Each row was made from one walk, in order. Every step used is in the known rows, and no mark comes twice. Write each row's walk.
(in the rows, 128 means zero)
Known rows
vegilo-potu-purelol-nobeb-dapig: [145 144  93 182  94 138 132 117 125 129 154 115 148 141  85 120 144 175
 140 109 132 141 119 122 138 134 133 171 116 109 151 185 105]
potu-vegilo: [157  90 138 129 206 137 130 112 157 138 114 113 125 134 125 150 119 202
 123 143 129 123 122 121 108 110 134 161 127 102 131  88 112]
kiven-gera: [146 107 168 119 166 139  95 107 147 117 143 138 113 104 143 130 105 125
 131 132 121 125 110 124 130 158  60 147 118 119 123  73 119]
kiven-dapig-tugi: [112 121 141  62 151 111 115  95 139 126  97 107 119  99 140 110 120 131
  82 133 125 118  74 130 109 136 143  99 160 115 168  79 104]
purelol-ralub: [ 96  99 129 135 132 124 151 109  89 126  96 134  95 129 130  95 132  98
 163 140 130 125 142 126 143 124 168 131 101 119 107 148 125]
ralub-purelol-nobeb-dapig: [154 133  91 165  67 152 132 120 124 136 138  96 127 146  85 113 138 137
 141 114 118 139 133 124 145 129 145 162 115 122 220 183  90]
faro-purelol-nobeb-dapig-tugi: [122 146 121 104  95 130 123 138 127 129  92 113 138 127 109 115 142 117
 102 127 120 124 113 123 122 118 159 112 158 128 147 127  85]
vegilo-potu-nufef: [120 148 151 123 189 147 151 131 137 113 145 124 157 133 143 137 115 121
 140 128 129 117  72 118  99 137  60 137 125 118  83 110 106]
kiven-gera-sakebon-purelol-faro: [129 118 157 115 140 160 178  99 123 123 109 147 111 122 185 107 124  66
 149 140 128 128 160 132 137 151 154 143 117 139 103 152 185]
sakebon-gera-kiven-dapig: [105 113 143  98 175  83 132  51 109 129 142 109 129 109 171 123 134 149
 114 123 133 141  98 126 134 142 187  97 117 113 190  80 144]
sakebon-gera-kiven-dapig-nobeb-purelol: [150 119 115 150 144 138 123 102 157 129 162 160 133 121  99 118 117 135
 105 134 137 129 107 133 135 116  97 131 137 139 157  88 131]
nufef-potu: [121 143 138 116 110  91 117 123 165 138 237 132 151 124 161 127 107 172
 121 142 146 124  85 117 111 158 101 135 114 132 114  95 127]
gera-kiven: [126 135 130 110 137  80 118 111 132 134 120 126 140 144 176 130 112 136
 133 138 140 124 121 121 116 124 218  73 112 130 139 143 155]
bopil-faro-purelol-potu-nufef: [105 139 153 119 176 131 135 200  99 125 128 118 140 136 134 150 135  98
 164 124 119 121 174 123 125 128  82 106 124 134  68 124 114]
nobeb-purelol-ralub: [110  91 123 161 131 150 158 112 101 126 127 158  98 133  93  99 133 104
 169 146 136 129 148 128 153 116 137 143 100 128 123 135 112]
dapig-nobeb: [152 136 108 124 114 116  94 155 165 125  97 138 122 125 127 107  99 121
  95 130 126 109  99 132 108 121 101 125 148 132  93 134 146]
faro-purelol-potu: [108 139 128 128  87 118 129 192  95 119 122 129 119 135 134 135 157 113
 159 130 128 127 169 129 121 119 118 113 114 136 100 121 113]
gera-sakebon-purelol-nobeb: [141 125 119 155 103 140 172 101 120 132  97 160 111 127 174 119 137  69
 159 123 129 130 145 129 150 126 203 152 123 129 103 129 164]
sakebon-gera-kiven: [112 148 148  99 157  94 153  50 119 134 139 137 152 142 197 134 119 115
 128 138 138 126 130 118 125 115 200  92 118 131 138 117 165]
purelol-faro: [131 131 129 120 107 149 151 162 122 123  97 120 116 138 130 100 117 105
 153 142 127 120 148 126 125 133 142 126 109 132 111 194 155]
ziton-purelol: [140 110 145 122 123 141  98 151 158 124 129 139 105 147 132 115  96 113
 132 109 135 120  97 131 113 133  77 113 128 128 148 133 204]
vegilo-potu-purelol-nobeb-dapig-kiven: [123 164  93 151  96 125 119 140 128 132 147 111 160 134  87 138 149 155
 107 121 137 137 111 132 126 119 128  93 148 129 135 180 120]
dapig-kiven-gera-sakebon-purelol: [131 110 169 104 164 131 152  47 147 129 136 171 119 108 207 136 117  94
 112 131 134 132 122 137 133 155 124 130 143 136 106  69 173]
purelol-nobeb: [143 132 103 161  87 136 136 155 119 129  94 133 114 133 123 117 131  98
 164 125 124 124 135 122 142 117 175 141 114 121 113 154 132]
faro-purelol: [127 106 167 100 119 108 117 208 141 115 120 145 113 130 126 129 124 161
 116 123 130 132 112 126 115 120  94 110 123 154 123  94 104]
vegilo-potu: [120 155 124 141 102 137 154 107 157 107 143 126 143 144 141 110 126 149
 121 136 138 124  46 121 101 140  81 142 113 116 108 137  99]
ralub-purelol-potu: [130 142 109 123  86 152 146 127 111 130 146  99 113 139 139 126 134  86
 159 137 125 119 164 134 120 121 120 140 112 130 200 162 110]
gera-kiven-dapig-nobeb: [135 124 106 117 143  85  86 129 146 127 102 114 125 109 144 106 116 126
  87 122 127 123  92 134 116 129 167  95 143 126 141 119 153]
nufef-potu-purelol-ziton: [144 134 148 132 151 106 134 140 122 130 182 133 140 123 145 169 111 178
 135 119 133 130 167 128 116 141 103 202 109 129  88 154 143]
nobeb-dapig-kiven: [125 150 105 122  96 113  99 135 133 137 135 111 149 136  92 137 132 167
  95 128 132 132 110 131 122 127 107  72 151 130 137 151 119]
ziton-purelol-ralub: [ 96  92 139 138 135 139 136 125  97 123 101 136  86 139 130  92 127  68
 166 123 133 125 139 130 140 122 148 121 107 125 127 156 179]
dapig-kiven-gera-sakebon: [111 116 181 104 150 106  91 113 138 130 114 134 126 120 200 150 120 119
 114 125 119 127 122 131 133 147 141 105 142 135  86  27 149]
tugi-dapig-nobeb-purelol: [130 123 101 109 101 144 117 142 170 128 147 163 124 138  80 121 102 166
 108 134 124 121  99 133 128 116  41 144 130 142 133 111 114]
potu-nufef: [135 124 159 106 201 133 125 146 129 127 131 131 139 126 138 144  98 124
 145 126 124 113 112 120 110 133  79 126 130 123  92 103 126]

Which walk is each row?
[128 152  95 147  81 129 100 155 123 136 126 111 142 140  87 134 143 124
 114 116 130 135 124 132 132 119 132  74 151 132 143 168 148] : ziton-purelol-nobeb-dapig-kiven
[142 142 111 168 123 143 153 143 135 121 141 137 135 128 122 124 133 132
 153 118 140 127 118 126 131 115 156 168 115 119 118 179 136] : vegilo-potu-purelol-nobeb
[154 125 114 164 123 127 128 144 112 124 110 139 125 130 108 152 127 123
 133 125 120 133 168 133 133 123 123 168 116 135 107 135 127] : gera-kiven-dapig-nobeb-purelol-ziton
[161 108 107 158 128 144 107 137 169 126 153 158 121 118  74 113 112 150
 107 133 134 126  95 135 131 123  67 140 137 136 152  94 118] : kiven-dapig-nobeb-purelol
[116 154 100 143  77 114 108 184 123 137 119 105 146 143  81 133 152 142
 106 121 126 142 144 130 147 120 130  63 147 142 126 179 111] : bopil-faro-purelol-nobeb-dapig-kiven
[122 140 125 142 192 136 128 147 100 129 149 127 150 122 127 150 134  85
 163 128 127 119 154 128 121 123 116 113 129 126 104 102 131] : gera-kiven-dapig-nobeb-purelol-potu-nufef
[144 128 141 130 138 155  96 116 135 126 157 108 128 106 112 140 131 103
 116 127 117 136 127 131 142 143  82 120 138 132 184 115 104] : ralub-purelol-nobeb-dapig-kiven-gera
[125 145 124  86 111 127 116  97 141 132 104 111 142 128 116 114 121 143
  89 133 124 118  93 123 109 131 127 112 160 117 150 121  91] : nobeb-dapig-tugi
[140 110 118 147 183 141 139 117 123 138 115 104 129 136 128 156 146 171
 151 146 128 122 165 123 112 106 147 159 121  97 115  98 114] : purelol-potu-vegilo
[157 124 128 165 109 146 143 146 114 123 120 149 119 141  99 157 119 141
 152 130 120 131 170 129 132 126  80 190 106 131  95 134 113] : nobeb-purelol-ziton
[123 151 101 142  87 122 123 119 120 140 121 123 145 134 119 138 149 124
 110 122 130 138 132 134 138 124 161  83 153 134 124 148 139] : gera-sakebon-purelol-nobeb-dapig-kiven
[137 121 157 126 110 114 135 200  98 114  88 133 111 135 130 159 134 137
 138 117 114 135 172 128 122 124 105 165 109 145  80 129 109] : faro-purelol-ziton
[168 120 107 161 113 153 111 149 177 127 149 171 127 133  77 117 101 141
 113 139 136 118 107 132 126 114  59 144 137 143 124 112 122] : dapig-nobeb-purelol
[113 111 162 107 114 101 120 226 153 122 112 128 115 147 119 118 123 165
 111 123 125 137 143 125 142 133  82  89 119 157 104 142 100] : bopil-faro-purelol
[113 104 131 106 160  74 108  92 120 129 129 102 120 110 156 119 128 163
 117 122 134 139  92 128 127 147 200  85 113 113 191 100 137] : gera-kiven-dapig
[145 123 124 147 106 174 159 163 132 124 129 143 119 142  94 105 118 110
 160 148 133 124 152 128 136 125 112 138 107 141 128 180 143] : nobeb-purelol-faro
[115 148 119 107  92 127 125 146 132 132  89 105 140 135 105 110 141 120
  99 126 118 126 128 122 135 124 152 101 156 129 139 151  83] : bopil-faro-purelol-nobeb-dapig-tugi
[149 132 123 160 132 133 145 116 107 124 120 144 131 129 118 155 130 115
 130 126 119 134 172 132 138 119 116 176 120 135 105 123 132] : sakebon-gera-kiven-dapig-nobeb-purelol-ziton
[127 148 114 111  96 142 116 117 132 132  96 111 136 132 111 111 132 102
 108 121 122 120 107 125 120 122 152 113 160 119 156 139 119] : ziton-purelol-nobeb-dapig-tugi
[110 130 123 116 109 138 162  96 114 130 105 151 114 118 175 133 142  74
 146 120 119 135 144 132 155 131 177 137 128 132 111 117 159] : tugi-dapig-kiven-gera-sakebon-purelol-nobeb
[143 123 135 102 106 174 167 153 135 126 122  96 105 141 131  98 111  82
 145 143 123 120 151 132 123 125 135 140 109 149 215 215 137] : ralub-purelol-faro
[117 142 114 145  90 141 116 153 106 126 128 124 114 147 138 126 136  80
 171 120 132 119 158 133 119 128 107 115 118 118 116 147 183] : ziton-purelol-potu
[ 98 134 149  53 169  98 131  57 126 130 107 108 136 103 172 118 128 113
  83 135 128 122  87 127 113 127 191  81 159 119 175  76 122] : sakebon-gera-kiven-dapig-tugi
[165 130 116 170 106 146 131 159 122 122 107 151 122 137  95 151 118 124
 136 129 118 125 168 133 129 119  80 188 120 137  80 140 122] : dapig-nobeb-purelol-ziton
[127 157  90 145  80 120 108 147 120 138 121 110 146 136  87 136 145 140
 113 124 129 135 126 130 133 119 141  79 148 130 133 168 121] : purelol-nobeb-dapig-kiven
[ 96 126 153  57 151 124  91 115 137 121 144 123 123 105 138 148 116 141
 105 130 113 129 104 131 130 149  45 102 133 129 133  81 117] : tugi-dapig-kiven-gera
[139 126 154 109 178  96 115 121 174 138 252 145 154 113 147 143  92 218
 113 126 157 124 104 126 107 144  93 162 123 131 132 131 152] : nufef-potu-purelol
[111  89 112 164 139 142 142 115 104 125 118 150  97 118  89  90 138  96
 149 139 132 130 137 134 152 116 141 141 113 128 129 129 119] : kiven-dapig-nobeb-purelol-ralub
[135 122 127 149  86 128 136 211 116 120  95 140 109 131 118 122 146 105
 155 118 124 133 142 123 140 107 168 129 116 144 116 135 115] : faro-purelol-nobeb
[123 159 113 114 111 138 134 102 136 127 118 111 153 126 112 115 138 132
 100 126 129 122  96 123 114 122 151 134 157 116 147 150  92] : vegilo-potu-purelol-nobeb-dapig-tugi
[110 131 165 136 146 118 105 106 132 126 138 127 143 123 183 150 140 130
 119 114 123 136 122 130 139 145 151 130 140 131  95  58 140] : vegilo-potu-purelol-nobeb-dapig-kiven-gera-sakebon
[ 89  97 145 135 154 135 169  47  85 129 113 150 104 114 167 107 151  66
 147 134 130 139 158 135 158 140 178 131 120 127 108 117 148] : nobeb-dapig-kiven-gera-sakebon-purelol-ralub
[130 148 116 106 117 133 123 110 133 134 110 114 144 123 110 119 129 133
 103 125 126 120 115 125 120 120 159 128 159 117 151 146 102] : potu-purelol-nobeb-dapig-tugi
[139 131 104 169  69 128 121 165 111 128 121 118 131 142  81 120 154 154
 141 109 122 145 136 120 145 128 142 142 116 126 150 153  91] : faro-purelol-nobeb-dapig
[135 108 138 139 209 148 151  79 123 139 125 119 132 120 164 169 156 135
 138 145 128 130 175 131 121 116 153 151 137 107 107  69 136] : dapig-kiven-gera-sakebon-purelol-potu-vegilo
[142 128 144 136 161 141  86 119 134 125 163 125 137 100 110 148 130 131
 117 122 125 137 131 131 140 145  81 121 140 125 139 112 121] : potu-purelol-nobeb-dapig-kiven-gera
[129 131 115 112 153  92 103 100 140 127 111 120 130 108 154 108 120 115
  85 122 127 124  96 133 121 126 159 105 146 126 140 106 157] : sakebon-gera-kiven-dapig-nobeb
[138 129 149 139 132 131 155  83  97 126 106 143 124 123 171 165 137 100
 130 119 115 141 181 135 138 150 123 177 126 131  79 119 147] : nobeb-dapig-kiven-gera-sakebon-purelol-ziton
[144 141  98 174  97 124 119 123 128 139 187 117 151 134  91 126 138 183
 140 111 135 141 132 121 142 140 143 168 116 114 155 171 115] : nufef-potu-purelol-nobeb-dapig
[ 95 103 145 129 174 109 149 104 109 133 189 140 119 115 140 111 125 141
 152 135 148 128 145 128 136 130 158 157 103 125 116 153 142] : nufef-potu-purelol-ralub
[ 69 148 113  28  97  97 114 140 133 133 119 113 132 136 124 145 119 176
  91 129 120 125  94 134 117 122  85  64 141 136 131 134 127] : tugi-dapig-kiven
[135 104 135 138 183 136 138 156 120 132 116 108 126 135 125 161 156 172
 145 141 127 129 169 124 112 100 142 150 122 112 117  87 102] : faro-purelol-potu-vegilo
